(in the rows, 128 means zero)
Known rows, with every step that occurs
masum-kuvogaf-sezir-ropo-guvog: [184 108 111 147  91  95 136  98 148 101 124 171 154 126 157 154 134 137
 145 183 110 118 103 182  52 139 146 150 158 128 106 127 121  94 163 112
 170 149 127 127 137  96 118 162 116 123 125  88 180 144 122 109  65 108]
zififu-lolot-nuze-ropo: [141 113 150  95  92 166 152 120 154 162  93 130 104 141  90 169 121 105
 124 103 157 143 106 154  99 164 109 142 145  87 156 151 105 136 116 122
  72 143 153 102 133 101 126 176 125 120 122 104 131 122 141 165  96 111]
rerom-guvog-kuvogaf-masum-zudasuf-sezir-ropo: [237  86  97 158  90  53  84  64 123 108 128 164 158  99 183 145 137 167
 155 196 126 109 115 223  30 135 137 153 227 146  63 134 122  77 133 108
 203 124 124 168 114  56 100 145 117 107 154 102 180 130 121  85  88  96]
lenoza-pume-rerom-guvog-kuvogaf-sezir-ropo: [212  76  86 136 122  95 118 116 140  89 126 158 140 148 166 131 139 130
 190 188 113 124 119 199  39 116 125 118 184 147  92 150 132  96 124 137
 203  99 136 167  98  92 117  99 138 116 124  75 200 153 145 100  85  88]
kuvogaf-masum-zudasuf-guvog-ropo-sezir-rerom: [211  95 101 146  96  53  95  67 133 121 136 190 155  71 190 119 149 171
 157 213 145 107 118 219  24 142 145 151 228 130 112 149 124  86 144 141
 178 122 118 115 150  79 119 138 145 111 157  75 180 117 116  83  99  78]
zudasuf-masum-kuvogaf: [181 123 132 143 107 100 121 123 126 122 112 138 144 116 142 151 143 143
 141 173 129 116 118 199  75 131 136 151 185 141 131 138 131  98 133 109
 141 132 131 122 140  91 126 148 118 107 151  94 139 147 121 129 126 115]
rerom-guvog-ropo-nuze: [162  97 127 127 104 106 157 112 124 147 105 148 124 107 158 154 140 109
 131 121 118 160 121 157 104 126 108 122 163 119 114 132 117 131 149 168
 137 129 118 147 133  81 124 153 138 150 146 127 125 110 158 103 114 104]
guvog-kuvogaf: [174 134 146 138 115 118 130 122 135 123 107 130 122 130 133 140 141 117
 144 146 126 136 116 176  87 128 120 152 165 141 140 141 129 113 135 126
 142 134 126 127 140  96 120 163 122 126 152  99 136 142 135 101 121 118]
zififu-lolot-nuze-temuv: [136 108 154  90  87 157 172 126 177 142  89 130  92 140  96 175 101 108
 124 100 150 156 106 153 112 166 117 125 158 116 147 146 108 134 107 114
  73 141 157 115 127 117 128 184 129 113 147 122 105 106 166 174  98 126]
masum-kuvogaf-sezir-ropo-guvog-rerom: [202 115 101 149  87  84 124 102 159 106 130 169 149 123 163 151 141 153
 158 203 111 119 106 194  35 139 144 144 181 143 115 136 123  73 164 116
 181 147 129 124 137  88 106 155 128 130 137  77 185 144 118  99  65 114]
temuv-nuze-ropo-sezir-rerom-guvog-kuvogaf: [207 102 147 135 109 120 116  98 123 125 132 157 154 109 133 115 116 140
 178 136 140 105  96 191  51 150 120 139 221 118 159 140 107  89 117 139
 153 126 135  92 144  63  95 160 110 122 152  92 180 146 104  98  60 120]
zififu-lolot-nuze-ropo-guvog: [141 110 150 104  91 166 153 115 156 149  88 147 107 144 110 176 125 110
 112 106 155 139 113 169  78 160 125 142 146  92 161 148 112 117 122 128
  73 135 158  97 145 109 110 183 122 127 107 100 150 127 118 173  74 115]
ropo-sezir-rerom-guvog-kuvogaf-masum: [209  85 112 149 112  78 103 100 114 111 127 171 159  99 185 113 143 158
 184 174 140 109 119 223  34 124 140 146 228 159 112 136 129  78 107 139
 179 119 124 129 144  81 107 137 124 116 148  95 170 140 112  94  82 110]
lolot-zififu: [151 130 146 114 104 133 151 128 147 141  91 139 109 138 124 171 127 113
 132 118 137 147 119 156  99 136 111 157 133 117 142 135 121 124 143 116
 118 129 142 109 136 115 120 159 128 119 131 113 137 126 153 137 127 118]
sezir-ropo-nuze: [161 140 128 139  89 116 166 113 138 159  97 149 115 132 126 158 139  99
 118 121  95 162  98 148 121 135 113 137 141 110 109 145 108 150 152 134
 126 157 124 131 123  91 132 159 138 143 145 119 128 114 156 130 112 113]
guvog-kuvogaf-sezir: [187 111 130 131 110 114 134 115 137 116 117 141 137 134 145 137 140 124
 163 166 132 129 115 175  73 138 125 156 172 136 120 129 115  97 146 119
 164 149 119 129 136  92 127 170 121 122 150  98 152 138 138  95 100 113]
temuv-nuze-lolot: [154 121 183 100 109 145 156 118 158 128 103 139 106 137  95 157 103 116
 147  91 137 148 116 144 113 142 117 138 156 114 156 115 119 125 137 114
 120 141 146 101 139 110 103 173 126 116 157 125 123 124 163 138 110 135]
sezir-ropo-guvog: [157 140 138 140 100 106 145 106 138 115 104 159 124 128 149 159 145 110
 119 146 108 145 118 171  92 136 136 149 133 120 124 141 132 130 158 122
 134 130 131 125 145 106 117 152 132 135 119  99 157 141 129 122  99 113]
masum-kuvogaf: [162 125 136 136 114 112 134 135 145 120 116 129 135 122 133 152 137 127
 141 154 126 129 111 180  83 126 124 150 161 132 146 133 134 112 136 120
 135 137 129 122 142 102 132 158 118 118 140  98 136 139 137 116 124 114]
temuv-nuze: [156 135 167 101 114 130 153 129 147 133 109 137 118 125 118 144 129 111
 145 119 136 146 121 151 112 139 126 140 158 117 155 119 117 122 139 119
 120 147 128 105 141 103 118 169 139 121 147 115 128 125 148 126 130 134]
zififu-lolot: [146 122 139 108 103 133 158 128 152 134  91 132 101 126 124 163 134 116
 141 126 142 149 120 158 107 137 114 153 135 115 142 138 124 137 128 120
 112 132 136 115 134 109 130 160 128 115 127 109 122 126 151 142 127 118]
pume-rerom-guvog: [164  89 121 110 135 109 133 145 130  99 120 133 118 126 163 142 153 122
 151 147 136 144 137 190  79 119 113 126 170 135 137 132 144 118 117 145
 144 109 143 148 126 109 126 119 141 117 112 111 147 139 147 119 132 123]
pume-rerom-guvog-kuvogaf-masum-zudasuf-sezir: [231  65  86 133 120  67  75  92 130  87 134 159 148 113 193 131 150 176
 171 205 148 106 130 247  12 121 138 136 249 161  86 133 142  51 109 123
 208 113 136 162 117  74 105 125 128  92 141  94 180 131 126  99 104 109]
pume-rerom-guvog-kuvogaf-sezir-ropo-nuze: [213  73  84 143 103  97 139 100 132 115 123 170 134 137 164 137 134 132
 166 160  97 135 105 184  62 131 112 114 193 136  76 141 105  98 130 149
 190 146 129 163  98  73 116 141 133 131 137 110 169 125 155 100  75 109]
lenoza-pume-rerom-guvog-kuvogaf-sezir-ropo-nuze: [216  72  75 142 112 101 138 114 140 116 114 167 138 157 164 138 136 125
 179 165  98 137 108 191  50 113 118 101 189 141  81 153 114  94 124 152
 196 119 132 166  84  88 117 112 143 130 137  88 188 135 149 113  76  97]
rerom-guvog-ropo-nuze-lolot-zififu: [161  78 143 122  95 135 165  95 144 154  86 158 101 128 126 184  93 115
 131  74 124 157 108 142  97 138  88 125 148 109 115 130 105 123 151 159
 131 117 151 132 123  96  99 166 120 135 145 140 127 103 181 128  88 104]
masum-kuvogaf-sezir-rerom-guvog-ropo-nuze-temuv: [194  60 104 129  82  89 151  88 155 126 147 162 152 102 143 151 113 144
 163 169 130 124  86 176  58 149 105 104 224 137 104 130  97 100 149 154
 175 148 129 137 120  64 123 163 123 137 174 109 144  96 156  95  63 116]
lenoza-pume-rerom-guvog-ropo-nuze-temuv: [161  72 117 113 118 122 156 124 158 122 116 146 107 140 142 153 129 108
 139 136 123 154 110 178  85 127 110  81 184 139 119 160 131 129 128 176
 135  94 147 148 109 105 128 108 150 133 146 104 146 119 175 135 112 104]
sezir-rerom-guvog: [175 109 128 114 120  94 134 133 130 114 130 133 132 111 153 145 148 122
 160 154 142 142 130 183  79 122 105 140 181 136 141 129 126 123 125 145
 151 121 129 136 137  91 122 132 139 134 131 104 144 124 128 104 117 128]
kuvogaf-masum: [161 116 141 121 112 104 132 120 129 133 117 144 128 119 150 144 152 123
 135 147 146 142 127 184  90 131 134 150 165 135 123 125 131 120 135 122
 131 138 128 124 147 104 128 148 138 120 135 109 134 129 137 130 135 121]
masum-zudasuf: [165 140 131 132 114 101 130 123 141 130 115 129 124 115 137 151 156 127
 134 151 134 142 120 176  90 131 131 157 174 127 140 136 134 118 140 117
 141 134 127 123 132 101 132 155 125 113 146  92 142 123 129 114 135 115]
guvog-ropo: [148 129 147 125 103 111 144 108 141 130 110 139 119 114 138 149 143 109
 128 147 131 148 123 156 107 138 122 144 138 119 133 144 138 139 165 139
 133 127 119 120 150  94 132 152 140 137 141  98 129 129 158 104 129 100]
ropo-nuze: [153 131 138 124 105 130 166 134 134 154  96 141 117 134 133 154 147 101
 125 115 115 162 111 157 118 126 115 139 150 117 135 135 110 132 141 141
 115 154 125 123 130 105 136 166 138 139 147 120 118 114 148 136 125 128]
sezir-ropo-guvog-kuvogaf-masum: [192 118 131 156  93  87 116  80 133 114 115 175 136 121 157 144 139 137
 133 164 115 125 116 201  54 134 147 148 174 152  96 136 133 100 146 127
 161 134 130 133 144  88  94 157 125 128 136  93 170 144 121 112  88 110]
masum-kuvogaf-sezir-rerom: [188 110 109 124 101  94 130 116 152 110 144 145 153 120 142 141 139 145
 176 197 138 113 109 187  51 130 120 149 191 138 129 127 120  92 145 117
 178 156 124 111 134  87 134 154 131 120 148  82 161 127 130 103  94 119]

Rows
[224 104 142 134  89 106  85  61 138 121 130 174 159 119 145 140 129 170
 141 170 161  96 104 219  17 158 156 156 241 127 122 125 114  45 142 105
 162 140 136  99 147  67  77 180 108 105 157  83 193 130  89 118  68 126] : temuv-nuze-ropo-guvog-kuvogaf-masum-zudasuf-sezir
[198 121 125 148 107  81 101  96 133 125 125 145 139 108 149 135 151 151
 152 172 139 122 116 205  53 126 141 154 215 155 112 134 137  86 128 121
 167 140 127 131 132  83 110 160 119 109 162  89 157 124 121 100 127 112] : guvog-kuvogaf-masum-zudasuf
[147 123 151 120  97 139 173 125 149 149 101 133 111 136 112 163 130  98
 112 108 121 161  96 155 121 148 114 127 163 121 137 140 101 142 141 138
  99 154 141 119 127 107 135 172 128 135 166 129 109 110 156 148 115 136] : ropo-nuze-temuv
[164  63 125 112 106 135 155 101 155 133  95 167  91 137 132 176  99 123
 142  93 125 156 111 157  84 132  86 107 158 113 111 139 120 112 138 163
 144 111 163 128 115 102  99 144 136 126 133 130 137 109 192 137  94 105] : pume-rerom-guvog-ropo-nuze-lolot-zififu
[176 104 130 132 111 115 125 118 114 126 127 147 152 111 148 132 146 127
 154 145 143 117 106 195  65 141 120 149 187 106 157 152 120 119 127 138
 134 116 138 106 153  82 130 134 118 131 125  89 173 148 105 113  75 111] : nuze-ropo-sezir-rerom-guvog
[200  71 100 129 101  70 123  96 140 104 155 153 159  94 167 141 135 153
 181 200 141 111 114 187  41 133 112 133 201 140 110 124 124  89 152 144
 200 130 115 136 134  65 125 142 128 129 145  86 168 123 139  72  81 100] : masum-kuvogaf-sezir-rerom-guvog-ropo
[189 127 111 133  89  94 134 102 153 113 121 168 132 131 165 152 152 134
 149 187 120 138 120 180  59 147 143 146 162 133 114 141 120  91 170 121
 166 143 126 125 139  95 106 150 144 138 131  85 179 139 126 101  75 117] : kuvogaf-sezir-ropo-guvog-rerom
[203 108 110 155  83  83 123  91 129 116 125 161 162 118 149 150 134 148
 155 198 113 108 104 190  66 147 143 151 181 132  89 139 114  99 153  92
 179 148 125 132 128  75 127 142 117 107 149  91 165 143 126 118  91 102] : zudasuf-masum-kuvogaf-sezir-ropo
[179 129 118 136  80 114 152  97 138 145  99 160 129 140 144 159 142 116
 119 143 103 147 102 163 109 141 115 145 147 102  90 148 101 129 161 116
 145 154 118 135 120  85 134 159 142 139 151 119 138 119 154 131  92 108] : zudasuf-sezir-ropo-nuze
[217  77  84 127  82  53 106  65 131 141 137 177 154  90 187 143 151 173
 152 192 145 126 116 209  43 129 124 128 243 133  74 130 112  81 148 148
 199 134 112 145 122  56 116 144 148 127 164 101 157  89 134 100  94 102] : kuvogaf-masum-zudasuf-sezir-rerom-guvog-ropo-nuze
[167 139 136 124 111 110 133 135 150 117 108 144 119 130 157 152 160 128
 137 165 132 147 131 190  68 129 136 144 166 140 159 138 137  93 149 136
 130 125 134 117 156 114 107 151 141 138 133  89 154 142 118 115 112 132] : ropo-guvog-rerom
[166  86 111 110 138 106 129 135 142 100 121 142 117 131 166 142 151 116
 157 164 137 138 137 188  69 111 118 108 161 139 129 154 157 119 130 163
 162  74 136 151 123 107 128  89 156 127 116  80 165 143 156 111 127  87] : lenoza-pume-rerom-guvog-ropo
[202 115 105 146  84  71 102  70 139 113 117 180 150 112 179 156 151 161
 123 193 131 120 120 213  41 141 164 160 192 130  80 137 130  83 157 100
 178 133 126 135 134  88 108 151 133 112 134  90 184 128 111 121  86 103] : kuvogaf-masum-zudasuf-sezir-ropo-guvog
[208 118 129 147 115  85 104 107 134 114 117 143 135 109 150 145 145 139
 143 178 129 126 118 202  45 133 116 156 203 136 137 140 117  94 130 131
 155 129 127 142 126  92 107 162 119 114 161  93 161 133 114  77 123 105] : masum-zudasuf-guvog-kuvogaf
[148 118 163 113 104 148 153 120 154 133  87 140  96 148 102 182 101 116
 134  91 139 149 110 147  99 139  99 152 130 113 145 134 121 124 142 111
 117 127 163 107 133 123 107 165 118 112 140 123 135 125 166 150 108 118] : nuze-lolot-zififu
[195  96 123 130 100  65 104  78 131 126 130 167 139  82 172 143 152 149
 132 188 146 127 129 200  48 140 131 147 203 131 108 131 121 103 152 141
 156 126 123 139 140  85 115 143 142 113 150  94 157 115 133  84 133  85] : kuvogaf-masum-zudasuf-guvog-ropo
[165  81 112 133 130 104 127 114 127  93 110 164 128 106 190 123 146 131
 156 159 128 127 129 193  74 129 138 127 173 124 122 155 156 108 131 154
 157  92 130 132 143  96 134 119 140 119 117  93 159 148 152 102  98  84] : pume-rerom-guvog-ropo-sezir
[210  87 118 130 112  73 103 106 123 113 140 152 146 106 163 130 143 149
 175 172 147 123 123 212  41 118 114 135 222 165 115 127 126  93 113 144
 178 126 126 144 136  75 101 138 132 122 149 103 154 127 121  93 109 124] : sezir-rerom-guvog-kuvogaf-masum
[166  91 112 108 148 114 133 162 141  98 116 134 119 147 160 144 153 112
 162 154 135 142 140 196  66 104 120 114 168 140 141 144 155 115 108 150
 150  83 145 149 118 122 129  89 150 118 111  87 168 147 142 132 133 109] : lenoza-pume-rerom-guvog
[233 105 103 157  91  71 104  72 134 109 128 167 151 112 159 143 136 148
 156 203 113 116 107 192  36 147 123 158 203 126  94 138  98  91 149 113
 191 146 124 152 113  75 108 160 119 116 160  88 186 131 124  64  86  87] : masum-zudasuf-guvog-kuvogaf-sezir-ropo
[197 122 118 147  91 100 131  93 137 119 120 154 137 132 140 138 132 125
 158 172 109 130 103 167  79 147 125 154 161 132  98 142 115 113 155 110
 176 152 122 137 123  80 121 164 119 126 147  95 163 141 143  90  87 101] : guvog-kuvogaf-sezir-ropo
[143 110 143 115  88 167 149 116 147 160  80 150 118 135 113 153 117 116
 130 103 148 131 101 165  93 170 133 152 151  82 156 165 112 121 110 116
  76 136 152  86 140 108 135 177 118 114 118 100 145 135 131 168  69  94] : zififu-lolot-nuze-ropo-sezir
[217  69  97 138  94  58 109  85 124 105 150 164 171  86 176 137 136 170
 183 220 143 100 123 208  33 138 123 132 227 149  97 129 122  76 146 129
 204 123 119 138 136  54 120 132 128 118 153  83 168 127 123  84  85 102] : zudasuf-masum-kuvogaf-sezir-rerom-guvog-ropo
[186  67 115 119  90 105 155  86 141 132 132 167 128 119 143 154 119 129
 168 137 132 144 110 157  75 138  95 117 189 116  99 125 102 113 156 160
 175 142 131 136 123  77 115 156 139 147 155 120 145  97 166 101  66 110] : kuvogaf-sezir-rerom-guvog-ropo-nuze-lolot
[184 120 131 129 113  90 121 118 138 120 118 144 132 106 152 154 155 130
 130 168 134 137 127 190  63 133 118 155 185 118 145 133 119 113 135 128
 135 130 132 139 131 105 124 153 132 115 146 102 155 124 121  94 134 108] : masum-zudasuf-guvog
[175 118 109 134  82 113 167 104 137 151 107 162 133 138 141 155 141 109
 136 139 102 152 101 149 108 143 121 140 147 107  91 139  92 131 162 124
 152 169 117 133 117  90 138 164 139 138 144 115 145 113 157 125  90 109] : kuvogaf-sezir-ropo-nuze
[210  71 119 147  78 121 152  77 140 139  92 175 118 146 127 177  79 131
 160 100 103 141  86 153  65 144  93 134 167 119  78 126  82  97 141 130
 172 144 154 145  99  83  87 179 102 125 155 138 160 114 168 115  47 104] : rerom-guvog-kuvogaf-sezir-ropo-nuze-lolot-zififu
[161  72 123 116 109 119 157 110 150 122 118 148 106 119 148 153 125 115
 126 132 124 154 108 174  99 142 105  94 187 131 115 148 125 131 136 172
 131 119 149 146 121  90 127 138 141 135 147 123 125 109 179 124 110 117] : pume-rerom-guvog-ropo-nuze-temuv
[177 105 120 132 119  98 134 129 121 115 117 153 147 105 171 131 147 134
 167 154 136 128 123 195  70 125 131 147 190 127 142 142 131 110 119 138
 151 114 128 122 143  97 132 135 131 123 131  98 157 137 121 106  93 113] : ropo-sezir-rerom-guvog
[200 114 120 128 103  97 125 106 144 114 136 148 138 129 141 131 142 137
 182 188 140 123 113 182  57 134 115 153 193 143 125 136 114  93 146 123
 181 153 120 116 135  81 122 161 134 128 157  81 159 129 132  90  91 122] : guvog-kuvogaf-sezir-rerom
[222  94 102 141 110  51  87  94 127 116 147 152 149  93 163 131 151 166
 178 188 147 116 119 223  24 118 123 142 252 167 110 126 130  77 112 139
 197 125 127 144 122  68 100 142 124 112 159  89 169 117 110  86 110 120] : sezir-rerom-guvog-kuvogaf-masum-zudasuf
[196 133 116 133  87  96 118  99 153 109 109 164 131 134 172 156 150 142
 132 192 119 136 119 193  59 143 136 149 163 128 116 153 126  89 170 115
 161 125 127 130 146  90 105 147 148 138 136  88 172 146 124 112  78 115] : zudasuf-sezir-ropo-guvog-rerom
[175 120 127 127 109  82 115 108 134 133 123 145 133 105 152 145 156 142
 138 164 145 133 121 194  71 129 144 156 197 138 120 126 135 106 136 117
 152 140 129 124 135  99 125 148 130 107 146  97 147 115 129 123 141 116] : kuvogaf-masum-zudasuf
[158 118 138 101  87 151 137 121 169 153  97 146 103 140 115 171 130 127
 126 128 157 143 116 177  62 162 122 134 168 106 169 154 114  94 123 137
  81 133 160  96 145 103  98 173 134 134 119  87 155 129 116 159  74 121] : zififu-lolot-nuze-ropo-guvog-rerom
[216  85  93 118 101  55  93  94 130 114 143 156 158  97 183 143 157 173
 169 203 163 114 130 224  30 127 132 149 242 142  96 121 125  76 124 119
 195 126 125 145 126  70 115 132 139 105 147  97 167 109 112 105 106 119] : kuvogaf-masum-zudasuf-sezir-rerom-guvog
